What can hang from each mark:
k513: k475 k558
k80: k277
k558: k513 k531 k625 k860
k860: k475 k558
k475: k531 k625 k860 k897
k897: k475 k558
k625: k277 k934

Known rows, with every way that one mark hangs from another:
k80(k277): |   2 | -14 |  24 |   0 |   0 |   3 |   2 |  23 |  17 |  -3 |   6 |   4 |  -3 |   4 |  -2 | -15 |   7 |  12 | -12 |   0 |   1 |   8 |  -3 |  -8 |  12 |   9 |   4 |
k860(k558(k513)): |   4 |  10 | -14 |   9 |   3 |   7 |   0 |   4 | -13 |   5 |   3 |   5 |  -8 |   9 |  -3 |  -3 | -21 |  19 |   0 | -26 | -11 | -16 | -16 |  11 | -23 | -14 |  -7 |
k475(k860): |  -5 |   2 |  -5 |  24 |   1 |   1 |   2 | -11 |   1 |  -2 |   2 |  -3 |   8 |  10 |  -2 |   7 |   6 |  12 |  -3 |   2 |  -1 | -14 | -23 |   7 |   0 | -13 |  -2 |
k625(k934): |   3 |   7 |   0 |  -4 |   1 |  18 |  -9 |  11 |   7 |  -2 |   6 |   0 |  15 |  -6 |  -2 |   6 |  -7 |  -3 |   6 |   4 |  -1 |  13 |  -2 | -11 |   0 |  10 |   0 |
k475(k625 k860 k897(k558)): | -14 |  16 |   7 |  41 |   7 |  23 |  38 | -10 |  -1 |  10 |   3 | -11 |   2 |  17 |   9 |  -2 |  -2 |  33 |  -4 |  -5 |   5 | -47 | -40 | -14 |   0 | -60 |  10 |
k475(k625 k860 k897): |  -8 |   5 |   6 |  29 |   4 |  22 |  31 | -14 |   4 |  11 |   5 | -13 |   4 |  23 |  -4 |   9 |   9 |  18 |  -6 |   5 |   7 | -25 | -39 | -18 |   9 | -47 |   5 |
k513(k558(k531 k625 k860)): | -10 |   0 |  15 | -10 | -13 |   2 |  17 |  19 |  38 |   4 | -13 |  13 | -39 |   7 | -12 |  15 | -21 |  30 |   7 |  16 |  10 | -24 | -15 |  -3 | -30 | -55 |  17 |
k558(k513(k475) k625(k277) k860): |   4 |  -4 |   3 |   0 |   2 |  17 |  26 |  20 |   7 |   6 | -20 |  40 | -19 |  20 | -21 |  -6 | -23 |  30 | -13 |  -4 |  14 | -19 | -33 |   3 | -11 | -23 |   2 |
k558(k513 k860): |   4 |   2 | -21 |   7 |   2 |  14 |   4 |  -5 |   9 |   0 |  -2 |  24 | -10 |  20 |  -3 |  -7 | -18 |  19 |   3 |   0 |   4 | -12 | -33 |  22 |  -9 |   1 |  -2 |
k475(k625(k277) k897): |  -3 |  -7 |  31 |   6 |   8 |  20 |  43 |   7 |   4 |  24 |   4 |  -9 |  -4 |  21 | -18 |  -7 |   6 |  11 | -10 |   0 |  10 |  -2 | -16 | -32 |  22 | -31 |   3 |
k475(k531): |   0 |   9 |  18 |  13 |   1 |  15 |  14 |   0 |  -3 |  25 |   2 | -14 |  -8 |   1 | -13 |   4 |   2 |   0 |   1 |   2 |   6 |   4 |   5 |  -6 |  13 |  -9 |   9 |
k897(k475(k625(k277)) k558): | -10 |  16 |  22 |  26 |  11 |  13 |  52 |  28 | -17 |   9 |   1 | -12 |  -7 |  -7 |   5 | -25 | -19 |  28 | -13 | -11 |  -4 | -29 |  -8 | -22 |  -2 | -41 |   8 |
k897(k558(k513(k475(k531 k860)) k625)): |  -6 |  26 |   2 |  43 |   0 |  25 |  24 |  12 |  -8 |   8 | -15 |  13 |  -9 |  -6 |  -1 |  -4 | -27 |  45 |  -7 | -17 |   7 | -45 | -26 |   8 | -16 | -48 |  16 |
k558(k513(k475) k531 k625(k277)): |   5 | -11 |  17 |  17 | -12 |  21 |  16 |  32 |  14 |   5 | -18 |  29 | -16 |  -4 | -26 |   6 | -35 |  38 | -10 |  -9 |  13 | -12 | -15 |   1 | -12 | -42 |  18 |
k897(k558(k513 k625)): |   0 |  20 |  -6 |   0 |   0 |  12 |  19 |  22 |   4 |   0 |  -5 |  15 | -14 |  -5 |   7 | -13 | -29 |  40 |  -1 | -15 |  -1 | -34 | -20 |   5 | -28 | -18 |   8 |
k860(k475(k531 k625(k934) k897(k558))): |  -8 |  27 |  27 |  32 |   6 |  57 |  49 |   0 |  -1 |  26 |  18 | -13 | -17 |   8 |  -2 |   1 | -14 |  18 |  -3 |   0 |  -2 | -22 |  -8 | -44 |   5 | -43 |  20 |
k860(k558(k625)): |   0 |  12 |   1 | -25 |  -1 |   4 |  20 |  17 |  -3 |  13 |   0 |  -5 | -18 |  11 |  -8 |  10 | -13 |  12 |  -3 | -15 |  -6 | -24 | -10 | -20 | -32 | -29 |  -6 |
k513(k475): |  -3 |  -1 |  -1 |  22 |  -3 |   0 |  -9 |  -3 | -14 | -10 | -17 |  12 |   6 |  -9 |   5 |   3 |  -4 |  -5 |  -5 |  -5 |   4 |  -6 |   8 |   3 |   1 | -20 |   6 |
k558(k531 k625(k277) k860): |   1 | -11 |  23 | -20 |  -8 |  18 |  40 |  24 |  33 |  21 |  -9 |  15 | -29 |  25 | -30 |  15 | -23 |  30 |  -3 |  14 |  16 | -15 | -27 | -15 | -13 | -40 |   9 |
k558(k513 k625 k860(k475)): |   5 |   8 | -18 | -12 |  -1 |  24 |  29 |   3 |  16 |   3 |   2 |  34 | -37 |  24 |  -6 |  -2 | -24 |  31 |  -7 |   6 |  -3 | -29 | -35 |  -2 | -31 |  -9 |   3 |
k475(k625 k860 k897(k558(k531))): | -14 |  10 |  13 |  50 |  -3 |  32 |  40 |  -6 |  11 |  10 |   0 | -10 |  -4 |  16 |   4 |  10 | -16 |  41 |   1 |  -2 |   9 | -51 | -43 | -12 |  -4 | -82 |  19 |
k897(k475(k531) k558(k513)): |  -6 |  31 |   4 |  55 |  14 |  26 |  37 |  15 | -15 |   8 |   6 |  -5 |  -2 | -18 |  10 | -25 | -30 |  35 |  -4 | -17 |  -6 | -39 | -11 |  11 |  -3 | -31 |  17 |
k625(k277 k934): |   3 |  -2 |  21 |  -3 |   7 |  18 |   5 |  23 |   9 |   8 |   9 |   1 |  16 |   2 | -21 |  -2 |  -3 |   4 |  -2 |   0 |   3 |  25 |  -3 | -19 |  15 |  13 |  -4 |
k475(k531 k860 k897): |  -8 |  12 |  19 |  50 |  14 |  26 |  32 | -20 |   9 |  25 |  11 | -18 |  10 |  19 | -11 |  10 |  14 |  13 |  -1 |   2 |  11 | -25 | -29 |  -5 |  22 | -43 |   9 |

Rows:
|  -3 |  12 |  -8 |  37 | -13 |  45 |   6 |  15 |   4 |  -4 | -19 |  27 | -13 |   0 |   5 |   4 | -53 |  41 |   7 |  -6 |  10 | -30 | -32 |   7 | -23 | -56 |  21 |  k897(k558(k513(k475(k625(k934))) k531 k860))
|  -4 |   9 |  21 |  32 |  11 |  30 |  40 | -18 |   4 |  20 |  17 |  -6 | -14 |  12 |  -4 |   3 |   5 |   3 |  -6 |   2 |  -1 | -16 |   2 | -21 |  15 | -28 |  14 |  k860(k475(k531 k897))
|  -9 |  -3 |  29 |  40 |   2 |  28 |  50 |   0 |   5 |  30 |   8 | -17 |  -8 |  37 | -26 |  17 |  -9 |  35 |  -8 | -12 |   6 | -32 | -44 | -26 |  -1 | -85 |   5 |  k475(k625(k277) k860(k558(k531)) k897)
|  -6 |  11 |  -1 |  16 |  -6 |  12 |  18 |  -1 | -16 |  17 |   0 | -17 | -12 |  23 | -10 |  12 |  -6 |  19 |  -5 | -11 |  -5 | -22 | -31 | -16 | -19 | -45 |  -4 |  k475(k625 k860(k558))
|  -6 |  27 |  -5 |  34 |  14 |  36 |  29 |   7 |  19 |  -2 |   9 |   9 |  17 |   9 |   6 |  -2 | -20 |  47 |   0 | -10 |   3 | -52 | -52 |  -3 | -15 | -41 |   7 |  k475(k860 k897(k558(k513 k625(k934))))
|  -7 |   5 |   4 |  24 | -15 |  20 |  18 |   1 |  -3 |  18 |  -1 | -16 | -18 |  20 | -15 |  25 | -18 |  28 |   0 |  -8 |  -1 | -26 | -35 | -13 | -23 | -66 |   5 |  k475(k625 k860(k558(k531)))
|  -8 |  32 |  15 |  41 |   7 |  42 |  42 |  15 | -16 |  26 |  14 | -33 |   4 |   7 | -12 |  12 | -15 |  17 |  -5 |  -2 |  -7 | -24 | -26 | -32 |  -8 | -56 |   7 |  k897(k475(k531 k625(k934) k860(k558)))
| -10 |  20 |  20 |  44 |  14 |  32 |  47 | -15 |  -1 |  18 |  14 |  -6 | -16 |   6 |   7 |  -6 |  -5 |  18 |  -5 |  -7 |  -3 | -35 |  -1 | -18 |   8 | -40 |  17 |  k860(k475(k531 k897(k558)))
|   6 |   0 |  -9 |  -8 | -13 |  27 |  21 |  17 |  32 |   8 |  -9 |  29 | -29 |  17 | -15 |  13 | -40 |  40 |   5 |   8 |  11 | -28 | -41 |  10 | -30 | -35 |  13 |  k558(k513 k531 k625 k860)
|   6 |  -1 |  -1 |  -5 | -15 |  21 |  11 |  24 |  27 |   4 |  -6 |  18 | -21 |  -4 | -15 |  11 | -35 |  36 |   2 |   0 |   5 | -16 | -23 |   5 | -25 | -27 |  16 |  k558(k513 k531 k625)
|  -4 |  12 |   5 |  65 |   3 |  38 |  22 | -11 |  -8 |  16 |  -8 |   5 |   0 |  11 | -11 |   3 |  -8 |  24 |  -8 |  -7 |  12 | -25 | -34 |   0 |  13 | -54 |  16 |  k558(k513(k475(k531 k625 k860 k897)))
| -14 |  10 |  25 |  24 |   4 |  22 |  43 | -12 |  16 |  22 |   4 |  -1 | -43 |  23 |  -8 |   0 |   0 |  16 |  -2 |  15 |   3 | -20 | -12 | -23 |   0 | -55 |  18 |  k513(k558(k860(k475(k531 k625 k897))))
|   3 |   3 | -22 |  14 |   2 |  20 |  13 | -13 |   5 |  -5 |   6 |  33 | -25 |  24 |   1 |  -8 | -19 |  21 |  -4 |   2 |  -7 | -18 | -28 |  14 | -14 |   0 |   2 |  k558(k513 k860(k475))
|   3 |  15 |   0 |  13 |   0 |  50 |  34 |  13 |  21 |   6 |  19 |  14 | -20 |  12 | -11 |  20 | -44 |  39 |  -1 | -15 | -11 | -39 | -29 | -24 | -36 | -56 |   9 |  k860(k475(k897) k558(k513 k531 k625(k934)))
|   1 |  16 |  19 |  25 |   7 |  25 |  40 |  15 |  -2 |  40 |   6 |  -8 | -16 |  26 | -37 |   6 | -13 |  40 |  -9 | -19 |   2 | -23 | -38 |  -7 | -10 | -40 |   0 |  k475(k531 k860(k558(k513 k625(k277))))
|  -6 |  18 |  21 |  24 |   7 |  40 |  54 | -13 | -14 |  38 |  17 | -20 | -35 |  27 | -12 |  10 |  -6 |  12 |  -9 | -12 |  -7 | -28 |  -9 | -43 |  -5 | -61 |   9 |  k860(k475(k531 k625 k897) k558)
|   4 |  12 |  22 |  31 |   2 |  41 |  21 |  29 |   6 |  18 |  -5 |  15 |   5 |   4 | -35 |   6 | -19 |  33 | -11 |  -6 |  12 |  -3 | -29 | -12 |   3 | -25 |  10 |  k558(k513(k475(k531 k860)) k625(k277 k934))
|  -5 |  11 |   4 |  20 | -13 |  36 |   9 |  11 |   4 |  14 |   4 | -15 |  -4 |  15 | -18 |  31 | -24 |  26 |   5 |  -2 |  -2 | -13 | -35 | -24 | -23 | -57 |   5 |  k475(k625(k934) k860(k558(k531)))
|  -5 |   9 |  32 |  11 |   8 |  35 |  44 |  27 |  30 |  12 |   4 |   0 |   3 |   2 |  -9 |   6 | -26 |  36 |   2 |  -5 |  10 | -31 | -20 | -26 |  -5 | -53 |  15 |  k475(k897(k558(k531 k625(k277 k934))))
|   5 |  14 | -16 |  -6 |  -2 |  36 |   4 |  20 |  12 |  -6 | -16 |  38 |  -4 |   6 |  -8 |   7 | -33 |  22 |  -2 |   3 |  10 | -17 | -33 |  -1 | -25 | -16 |   4 |  k558(k513(k475) k625(k934) k860)
|   2 |   7 |  -6 |  31 | -16 |  39 |  -5 |  24 |  21 | -10 | -13 |  26 |   5 |  -9 | -15 |  26 | -41 |  40 |   1 |   1 |   8 | -21 | -35 |   3 | -26 | -46 |  18 |  k558(k513(k475(k860)) k531 k625(k934))
|  -6 |  20 | -12 |  42 |   6 |  19 |  32 |   8 | -20 |   4 |   7 | -11 |  -3 |  10 |   1 |  -3 | -21 |  32 | -11 | -15 | -13 | -39 | -39 |  -5 | -22 | -51 |  -1 |  k897(k475(k625 k860(k558(k513))))
|   8 |   5 |  13 |  -7 |  -6 |  33 |  20 |  41 |  17 |  19 |   5 |   9 | -13 |   9 | -31 |  14 | -43 |  40 |  -1 | -19 |  -3 |  -9 | -26 | -15 | -29 | -36 |   2 |  k860(k558(k513 k531 k625(k277 k934)))
|  -7 |  30 |  30 |  26 |   8 |  54 |  43 |  11 |   4 |  34 |  10 | -24 |  -1 |   4 |  -5 |   1 | -14 |  17 |   5 |  -2 |  11 | -16 | -14 | -38 |  13 | -47 |  19 |  k475(k531 k625(k934) k897(k558))
|  -2 |  19 |  19 |  24 |  -6 |  44 |  20 |   6 |   1 |  32 |   7 | -25 |   0 |  11 | -24 |  19 |  -2 |  12 |   2 |  13 |   9 |   7 | -25 | -28 |  11 | -26 |  10 |  k475(k531 k625(k934) k860)
|   2 |   6 |  -6 |  14 | -13 |  19 |   8 |  22 |   0 |   4 | -16 |  19 | -22 |  -1 | -12 |  17 | -44 |  33 |  -3 | -23 |  -1 | -34 | -17 |   2 | -41 | -62 |  11 |  k860(k558(k513(k475) k531 k625))
|  -9 |  13 |   6 |  42 |   1 |  33 |  18 |   4 |   8 |  -1 |  -9 |   5 |  14 |   9 |  -8 |  33 | -21 |  24 |  -3 | -11 |   7 | -45 | -33 | -19 | -20 | -84 |  11 |  k513(k475(k860(k558(k531 k625(k934))) k897))
| -14 |  -7 |  10 |  35 | -11 |   0 |  -7 |   0 |  14 | -12 | -27 |  24 | -22 |  -3 |  -2 |  12 | -20 |  17 |   4 |   9 |  11 | -19 |  -1 |  13 | -16 | -66 |  21 |  k513(k475 k558(k531 k860))
